What can hang from each mark
W: C R
S: A G Y
H: G R
F: R Y
L: W
M: K
C: Q R W
Y: F S
R: H S
Q: C
G: F K
A: F S

Known rows, with every way that one mark hangs from another
(C Q (R (H (G F))) W): 13 7 -17 -14 -1 -4 -7 8 -14 -3 18 -4 -1 6 -8 -16 12 -1 2 -9 -22 6 2 5 25
 2 -7 -3 15 -12 17 -6 1 9 -4 2 -17 -18 6 -15 -10 6 -47 0
(S A (G F K) Y): -9 5 -12 -11 -5 -10 -19 9 -17 11 7 -24 1 10 -14 -9 -3 28 7 -3 -5 6 34 0
 2 30 -22 -1 -10 -19 26 -9 10 10 26 12 -6 14 10 20 7 6 -13 11
(Q (C (R (H (G K))))): 8 -1 -14 0 -5 -13 8 -4 -13 -12 21 1 -11 -6 2 2 6 7 -2 -3 -10 10 4 3 10 2
 -4 5 2 -12 8 5 -1 -3 -4 16 -10 -17 2 -7 -8 -12 -26 -6
(Q (C (W R))): -1 3 -10 -3 -12 -11 12 -2 -6 -16 21 3 -7 -4 3 1 4 7 0 -15 -14 10 10 6 -1
 8 -2 5 2 -7 6 9 -1 2 0 13 -9 -17 3 -15 -10 -17 -20 -5
(S (A (F R)) (G K) Y): -9 8 -12 -17 -4 -6 -26 10 -18 5 3 -24 -1 1 -13 -11 3 25 8 -7 -4 -3 30 -2
 -2 32 -19 1 -3 -20 17 -4 15 7 20 5 -16 12 10 12 7 10 -11 18
(A (F (R H))): -3 7 -7 -11 1 0 -5 7 -11 1 -3 -8 -3 -11 -7 0 8 6 -5 -14 -9 -8 4 3 12 5 6
 7 3 -7 2 8 7 -7 -9 -6 -16 -2 7 -6 -6 1 -4 11
(Y (F R) S): 1 2 -5 -13 4 -6 3 8 -18 -2 10 -7 13 -9 -15 -16 -2 8 -15 -16 -7 -8 6 -7
 19 9 3 9 -1 -1 -1 -5 -5 3 -3 4 -20 -2 8 -6 7 7 -12 22
(M K): -8 3 -9 -13 3 -3 0 -3 3 -8 13 -1 -6 4 -9 7 5 8 -1 -4 6 -2 19 9 5 -1 2 -1
 -1 -8 4 -3 -8 4 -2 10 -8 1 2 0 -8 1 -11 7
(L (W (C (R (S (G F) Y))))): 4 7 2 2 -1 5 6 6 -14 -6 5 2 -2 12 -9 -5 -3 6 4 -5 -8 10 27 9 10 19 -6 4
 0 -20 11 3 5 5 -1 8 -16 -5 4 -2 -8 1 -20 -4
(G (F (R H) (Y (S A))) K): -5 9 -13 -9 -8 -13 -7 3 -33 22 8 -16 3 6 -14 -3 12 16 -1 -1 -15 0 17 1
 23 8 -8 7 -13 -1 22 -5 6 4 9 3 -6 7 13 -4 -3 1 -22 20
(A (F (R H S) Y)): 5 12 -6 -12 2 2 -7 10 -14 1 1 -13 1 -4 -9 -3 7 6 -6 -13 -15 -11 9 4 14 6
 4 5 -1 -10 13 2 6 -2 -2 -8 -20 4 7 -9 -10 7 -5 20
(S (G K) (Y F)): -2 3 -9 -8 -2 -10 -11 5 -18 -6 5 -14 1 5 -10 -12 5 20 -4 -4 0 2 24 -12 0
 19 -11 2 -3 -10 12 -8 6 9 17 12 -19 15 8 21 11 6 -15 10
(H R): -4 -2 0 2 -6 -2 3 1 -6 -9 6 -8 -10 -11 -9 -5 1 -3 -5 -6 1 3 1 3 3 -4 -3
 6 1 -15 -6 8 -7 0 3 3 -19 -10 3 1 -7 -8 -16 -1
(W C (R H)): -6 2 -10 6 -1 -11 1 -18 -9 -9 1 -1 -14 3 -7 -1 -1 -1 3 -1 -2 0 19 2 8 -5
 -8 6 -3 -9 13 3 10 7 -10 5 -4 -7 3 -21 -17 -9 -9 -8
(S A (G (F (R H)) K) Y): -6 7 -19 -10 -4 -12 -18 9 -21 15 5 -22 -3 7 -14 -10 -1 25 8 -1 -7 2 35 1
 7 27 -25 2 -6 -19 26 -8 14 9 21 6 -9 10 13 15 1 8 -18 14
(L (W C (R S))): 2 8 3 0 -4 1 9 -4 -10 -12 3 4 -7 11 -5 -1 -4 -6 6 -4 -8 7 21 13 5 11 -4
 3 -1 -17 9 8 6 9 -7 11 -16 -9 5 -17 -11 -5 -14 -8
(H (R (S A G))): 1 2 -4 -7 -1 -2 -3 7 -5 -8 8 -15 -8 -10 -9 -10 -9 2 1 -7 -3 1 8 12 5 6
 -13 4 0 -24 5 3 -2 5 10 7 -27 -11 4 3 -6 1 -18 2
(Y (S (A F))): -3 -1 0 -20 3 6 -6 6 -5 1 8 -15 11 -6 -15 -9 -12 14 -4 -16 -8 0 10 4 13
 17 -4 1 -4 -11 11 -6 -5 5 -1 5 -8 1 6 -6 6 5 -4 17
(R S): 8 4 -5 -17 5 -1 3 3 4 -5 11 -7 4 -1 -1 -3 -11 3 2 -9 -9 0 5 13 12 8 2 1
 0 -15 13 -1 -5 3 -3 13 -10 -5 4 0 -5 4 -10 5
(H (G (F (R (S A Y))) K)): -5 5 -12 -10 -1 -11 -10 8 -28 10 10 -14 2 4 -7 -3 9 19 -1 2 -13 10 12 6
 9 17 -10 6 -7 -11 19 1 7 6 10 18 -12 1 14 3 7 1 -22 5
(C R W): 2 13 0 -8 -1 -1 -1 11 -3 -12 19 6 4 2 -12 -14 2 0 7 -12 -11 5 11 6 14 14
 -8 2 6 -8 -1 3 -2 2 0 4 -8 -20 -3 -4 -9 -1 -37 9
(G (F (Y (S A))) K): -10 7 -2 -11 -9 -9 -7 3 -28 17 10 -17 9 10 -14 -2 8 20 -2 -4 -11 6 17 -1
 16 13 -3 3 -17 0 21 -7 -1 5 16 12 -2 13 8 3 5 -2 -14 16
(C Q R): 11 4 -9 -14 -4 -6 -3 2 -5 -5 22 -14 0 0 -5 -10 5 -7 6 -11 -6 -1 -3 -4 17
 2 9 -8 9 -15 -2 2 -4 2 -3 3 -14 -10 1 -7 -7 7 -23 4
(A (F R) (S G Y)): 4 1 -11 -11 -5 -3 -6 15 -22 1 3 -24 7 -14 -9 -12 5 26 5 -22 -7 -4 14 -4
 -4 25 -11 8 6 -9 7 8 14 -4 -4 -10 -23 14 10 10 9 12 0 24
(Q (C (R (H G) S) W)): 13 5 -14 -6 -2 -8 10 3 -8 -16 23 6 -5 -4 2 -5 1 8 -1 -9 -20 11 7 11 13 7
 -9 7 6 -13 15 1 -1 1 -3 15 -15 -25 2 -13 -12 -8 -35 -4
(Y F (S A)): -2 2 -2 -21 6 -1 -4 8 -9 -1 11 -11 16 -4 -18 -19 -11 10 -16 -16 -10 -5 8
 -2 17 15 -2 2 -6 -7 10 -14 -8 7 3 11 -13 1 4 -2 13 8 -5 19
(W R): -3 7 -2 -3 -7 -11 4 -4 -5 -10 8 -9 -7 1 -8 -3 -3 -5 6 -7 0 2 8 1 2 2 -5
 1 -3 -8 -2 12 5 4 -3 6 -7 -4 5 -9 -8 -7 -8 3
(W C (R (H (G K)) S)): -1 3 -13 -1 3 -13 -3 -18 -17 -9 3 -3 -11 5 -4 -3 0 4 5 4 -8 5 17 8 10 -3
 -13 8 -4 -12 24 0 13 10 -7 15 -12 -7 8 -23 -12 -4 -17 -10
(W (C Q) (R (S G))): 0 3 -13 -6 -4 -12 -3 -14 -13 -10 11 -15 -6 4 1 -6 -2 4 11 -11 -3 1 19 2
 5 3 -1 1 1 -16 14 4 11 12 -1 9 -20 -2 6 -20 -11 0 -9 -8
(W (C Q) (R (H (G F)))): -3 -1 -18 2 -3 -13 -3 -15 -20 -3 4 -9 -13 6 -3 -3 7 2 0 -1 -8 5 13 -1 10
 -8 -4 3 1 -11 21 1 11 11 -8 6 -12 -4 10 -25 -14 -5 -13 -13

Rows
16 3 -18 -16 9 -7 -6 0 -10 -3 -1 -11 -2 4 -7 -11 -6 11 -3 1 -13 -1 16 4
 18 6 -16 4 2 -17 33 -17 7 10 3 12 -19 5 12 7 -2 14 -22 6
(R H (S (G K) (Y F)))
-11 -2 -4 3 -8 -10 -5 5 -33 0 5 -14 -9 -4 -10 -3 15 13 -9 3 -6 16 1 3 3
 1 -10 11 -7 -10 5 8 0 1 13 15 -25 -4 12 5 6 -10 -28 -7
(H (G F K) R)
2 -3 -5 -9 1 0 5 8 -12 1 8 -14 7 -4 -10 -7 -10 20 -4 -15 -2 7 18 2 14 15
 -6 4 -4 -9 7 -1 -1 8 -1 2 -15 5 10 8 4 2 -12 9
(Y (S (G F)))
7 7 -10 -7 -1 -2 -6 14 -16 2 17 -16 4 -2 -14 -12 1 8 -2 -10 -7 -9 27 2
 11 16 -11 0 -3 -16 7 -1 3 14 5 -10 -18 0 9 -4 -11 8 -15 28
(F R (Y (S A G)))
-4 7 -10 -16 1 2 -18 7 -5 6 2 -16 2 1 -16 -10 -4 12 0 -7 -12 -6 17 0 7
 21 -12 0 0 -21 21 -8 5 2 9 -1 -4 5 8 -4 -4 10 -3 21
(S (A (F (R H))) Y)
14 5 -17 -20 12 1 -13 6 -1 1 -2 -17 -3 3 -9 -11 -15 13 2 -4 -16 -3 20 13
 15 14 -20 0 3 -27 37 -15 9 9 3 5 -16 4 10 3 -7 17 -12 10
(R H (S (A F) G Y))
-1 3 -10 -5 2 -6 0 14 -19 4 10 -9 0 -1 -4 -1 5 13 -7 -4 -11 8 8 10 9 12
 -4 6 -3 -12 9 7 4 4 1 10 -16 -3 13 3 0 -1 -17 1
(H (G (F (R S))))
13 5 -17 -4 -1 -5 -2 7 -22 3 9 -12 -2 -2 -12 -8 7 7 -4 -3 -9 -8 23 1 18
 4 -13 3 0 -10 14 -4 5 13 -3 -11 -19 0 13 -6 -14 7 -25 22
(F (R H) (Y (S (G K))))
4 5 -8 -2 -9 -8 11 3 -6 -17 26 6 -3 -5 0 -4 4 8 1 -15 -13 9 8 5 7 10 -2
 5 4 -9 2 7 -4 -2 1 12 -9 -22 -2 -9 -10 -13 -28 -1
(Q (C R W))
-4 11 0 -8 -4 2 -8 12 -15 0 4 -13 2 -5 -10 -2 12 8 -7 -16 -9 -10 10 -1 6
 10 9 4 -2 -8 1 8 4 -3 2 -9 -17 6 4 -4 -7 2 -1 21
(A (F R Y))
-10 12 -8 -4 -12 -15 -4 5 -32 18 10 -14 2 6 -9 1 18 14 1 -3 -10 1 15 -2
 14 9 1 7 -14 1 11 4 5 0 12 5 -6 8 9 3 -3 -4 -18 16
(G (F R Y) K)
-1 0 -5 -18 3 3 -8 11 -11 0 8 -18 7 -9 -13 -11 -11 19 -1 -18 -4 -3 20 5
 11 22 -10 3 -1 -14 7 -2 3 9 0 0 -19 1 9 1 5 8 -7 17
(Y (S (A (F R)) G))
-4 5 -15 -4 -4 -15 -3 7 -22 8 3 -13 -8 -2 -4 1 8 18 4 -6 -2 3 22 5 11 12
 -8 7 -4 -6 8 8 12 4 4 5 -17 2 10 15 0 -3 -20 1
(S (G (F (R H)) K))
12 8 -15 -1 -1 -4 -1 7 -10 2 9 -5 -7 0 -10 -3 9 -5 -6 -1 -10 -12 16 4 15
 -1 -5 1 1 -13 10 1 3 7 -4 -12 -12 -4 8 -8 -23 2 -18 18
(F (R H) Y)
3 10 -2 -24 5 3 -9 9 1 0 10 -15 8 1 -8 -6 -11 7 1 -13 -15 -5 10 14 10 16
 -1 -2 -4 -19 20 -6 -1 4 6 10 -12 0 2 -3 -3 8 -2 15
(R (S (A (F Y))))
-1 1 -7 3 5 -3 -1 -8 -6 -7 9 4 -6 0 -8 -4 0 3 1 -3 -1 0 17 3 14 1 -2 4 1
 -12 9 -1 1 0 -8 5 -3 -13 -4 -8 -13 -4 -16 -4
(W (C (R H)))
9 5 -1 0 -4 1 9 3 -9 -11 0 3 -14 9 -9 0 0 -11 -1 0 -11 8 14 13 6 5 -10 0
 3 -17 8 9 7 11 -12 7 -17 -9 10 -12 -11 -4 -20 -8
(L (W (R (H G))))
9 6 -22 -16 7 -9 -7 5 -12 6 8 -7 -7 -5 -5 -5 0 1 2 1 -15 -5 10 17 18 7
 -13 4 3 -17 18 -1 8 7 -6 7 -15 -15 13 -10 -10 6 -25 8
(F (R (H (G K)) (S A)))
3 0 -2 -3 -3 0 1 0 -7 -9 7 -13 -4 -6 -10 -10 -6 1 -1 -4 -4 4 3 3 6 1 -8
 7 0 -21 7 -1 -6 1 9 6 -21 -6 7 -1 -8 2 -19 5
(H (R (S Y)))
4 -4 -12 -9 -7 -10 -1 7 -20 6 9 -21 7 -2 -7 -9 0 25 7 -11 -5 8 18 -1 -2
 21 -17 3 -1 -7 18 0 7 4 2 5 -9 15 10 20 12 5 -9 14
(A (S (G F K) Y))
0 2 -14 0 -10 -12 11 0 -13 -12 17 3 -9 -2 2 1 6 11 -4 -11 -18 13 10 8 4
 6 -6 8 1 -7 13 7 2 3 0 14 -11 -15 7 -15 -10 -18 -23 -8
(Q (C (W (R (H (G F))))))
-3 8 -12 -6 -8 -13 -3 2 -35 20 7 -14 3 5 -12 -2 14 16 -2 -2 -13 1 15 -2
 24 5 -5 8 -12 2 19 -4 5 2 7 3 -7 8 13 -3 -4 0 -23 19
(G (F (R H) (Y S)) K)
-9 0 -2 6 -10 -8 -6 7 -36 0 6 -16 -8 0 -12 -4 18 13 -11 4 -9 14 5 0 4 0
 -11 9 -10 -11 9 5 0 5 18 12 -26 0 11 4 4 -9 -28 -2
(H (G (F Y) K) R)
8 4 -12 -2 -6 -8 10 1 -6 -15 22 8 -8 -5 0 -3 4 6 -1 -11 -16 8 8 7 12 5
 -6 5 6 -10 8 3 -2 -2 -4 10 -9 -24 0 -12 -14 -12 -31 -3
(Q (C (R H) W))
0 9 -7 -7 -4 -5 1 1 -2 -10 7 4 -6 3 -8 -8 1 -3 4 -10 -14 3 13 10 8 4 -12
 3 4 -5 11 2 4 10 -5 3 -7 -13 5 -14 -13 -6 -27 2
(C (W (R H)))
1 2 -10 -6 1 -5 -4 -4 -13 -2 17 -11 2 2 -2 -7 1 10 6 -11 -4 2 15 1 15 7
 5 1 2 -15 12 -1 2 3 0 8 -15 -6 0 -8 -8 4 -16 -4
(W (C Q (R (S (G F)))))
-4 10 -10 -9 -2 -8 1 11 -15 16 9 -14 5 2 -9 -5 -4 14 3 -9 -12 0 14 7 16
 16 -3 7 -6 -11 13 2 4 -2 7 5 -6 1 10 0 -6 3 -10 15
(G (F (R (S A Y))))
-10 10 -8 -10 -10 -13 -7 5 -34 20 12 -17 7 6 -13 -3 12 18 1 -5 -12 1 18
 -1 18 14 -4 6 -15 0 16 -2 4 3 14 6 -6 8 11 -2 1 0 -19 22
(G (F R (Y (S A))) K)
2 3 -3 -14 -7 -2 -9 13 -24 -1 5 -25 8 -8 -9 -7 10 24 0 -21 -9 -2 13 -1
 -5 19 -6 3 -2 -3 13 6 9 1 0 -4 -23 19 4 13 13 6 2 21
(A (F Y) (S (G K)))
11 8 -18 -18 8 -7 -9 5 -9 9 3 -16 -4 6 -7 -5 -9 11 2 -1 -16 -2 21 19 22
 9 -18 0 -4 -19 38 -13 9 12 5 10 -14 1 9 5 -7 9 -18 6
(R H (S A (G (F Y) K)))
-2 4 -15 -9 -4 -11 -10 -12 -12 -7 12 -20 -4 8 -4 -12 -6 7 13 -8 -5 1 24
 -1 3 10 -10 -1 0 -22 23 -4 12 15 7 10 -15 2 7 -20 -10 5 -8 -2
(W (C Q) (R (S A G Y)))
4 8 -10 -22 5 -7 -14 7 -8 -1 10 -18 7 5 -9 -15 -10 16 3 -6 -10 -1 21 6 7
 24 -14 0 -4 -21 26 -14 4 11 17 18 -17 6 7 10 7 14 -13 13
(R (S A (G K) (Y F)))
-8 5 -3 -18 0 5 -18 8 -1 3 4 -18 6 4 -16 -9 -7 15 0 -9 -10 -2 16 -1 1 24
 -9 -3 -3 -21 20 -9 1 3 13 5 -1 10 5 2 2 8 2 18
(S (A F) Y)
-2 -1 -7 -8 -1 -5 -14 2 -23 -6 9 -16 -6 -3 -11 -11 4 10 -3 7 -10 13 5 7
 2 8 -21 6 -3 -24 18 -4 0 9 17 20 -27 -6 13 -1 6 2 -31 0
(H (G K) (R (S A Y)))
-3 2 -5 -21 5 -7 -10 8 -17 -2 10 -15 12 -4 -16 -18 -7 18 -12 -15 -6 -4
 17 -3 14 20 -9 3 -7 -6 11 -12 0 11 9 14 -21 5 5 8 18 8 -11 17
(Y F (S A (G K)))
-5 10 -9 -17 1 -1 -20 11 -12 6 5 -14 -1 -1 -13 -5 6 8 -4 -7 -14 -8 14 9
 8 16 -7 -1 -5 -16 17 -1 6 5 6 3 -12 -1 5 -5 -2 3 -7 16
(S (A (F (R (H (G K))) Y)))
7 4 0 -5 -2 6 5 1 -8 -8 10 2 -3 9 -4 -3 1 -5 3 -7 -10 5 16 10 12 11 4 -2
 6 -21 9 2 0 7 -8 9 -17 -12 3 -13 -10 1 -21 -8
(L (W (C Q (R S))))
2 7 2 0 -5 2 7 -5 -11 -12 3 2 -6 13 -7 -4 -5 -3 6 -3 -8 8 24 9 4 13 -7 3
 0 -19 13 5 6 9 -4 11 -14 -5 7 -17 -12 -2 -14 -5
(L (W C (R (S Y))))
6 -2 -17 -9 -4 -13 3 7 -20 9 8 -18 1 -9 -4 -6 3 19 6 -13 -6 2 14 7 4 14
 -14 6 1 -3 12 7 10 3 -8 1 -14 4 9 14 7 2 -12 9
(A (S (G (F (R H)) K)))
21 8 -18 -21 4 -2 -7 7 -9 -8 21 -5 2 5 -5 -18 5 -4 6 -9 -25 5 0 10 27 3
 -8 -4 17 -17 23 -10 0 12 -6 5 -22 -21 7 -19 -11 13 -49 1
(C Q (R (H G) S) W)
-1 11 6 -4 -5 4 1 0 -13 -9 3 -1 -5 13 -10 -3 -2 -2 4 -7 -12 4 24 12 4 14
 -5 2 -4 -19 14 5 8 9 -1 8 -18 -4 4 -20 -11 -2 -9 -1
(L (W C (R (S (A (F Y))))))
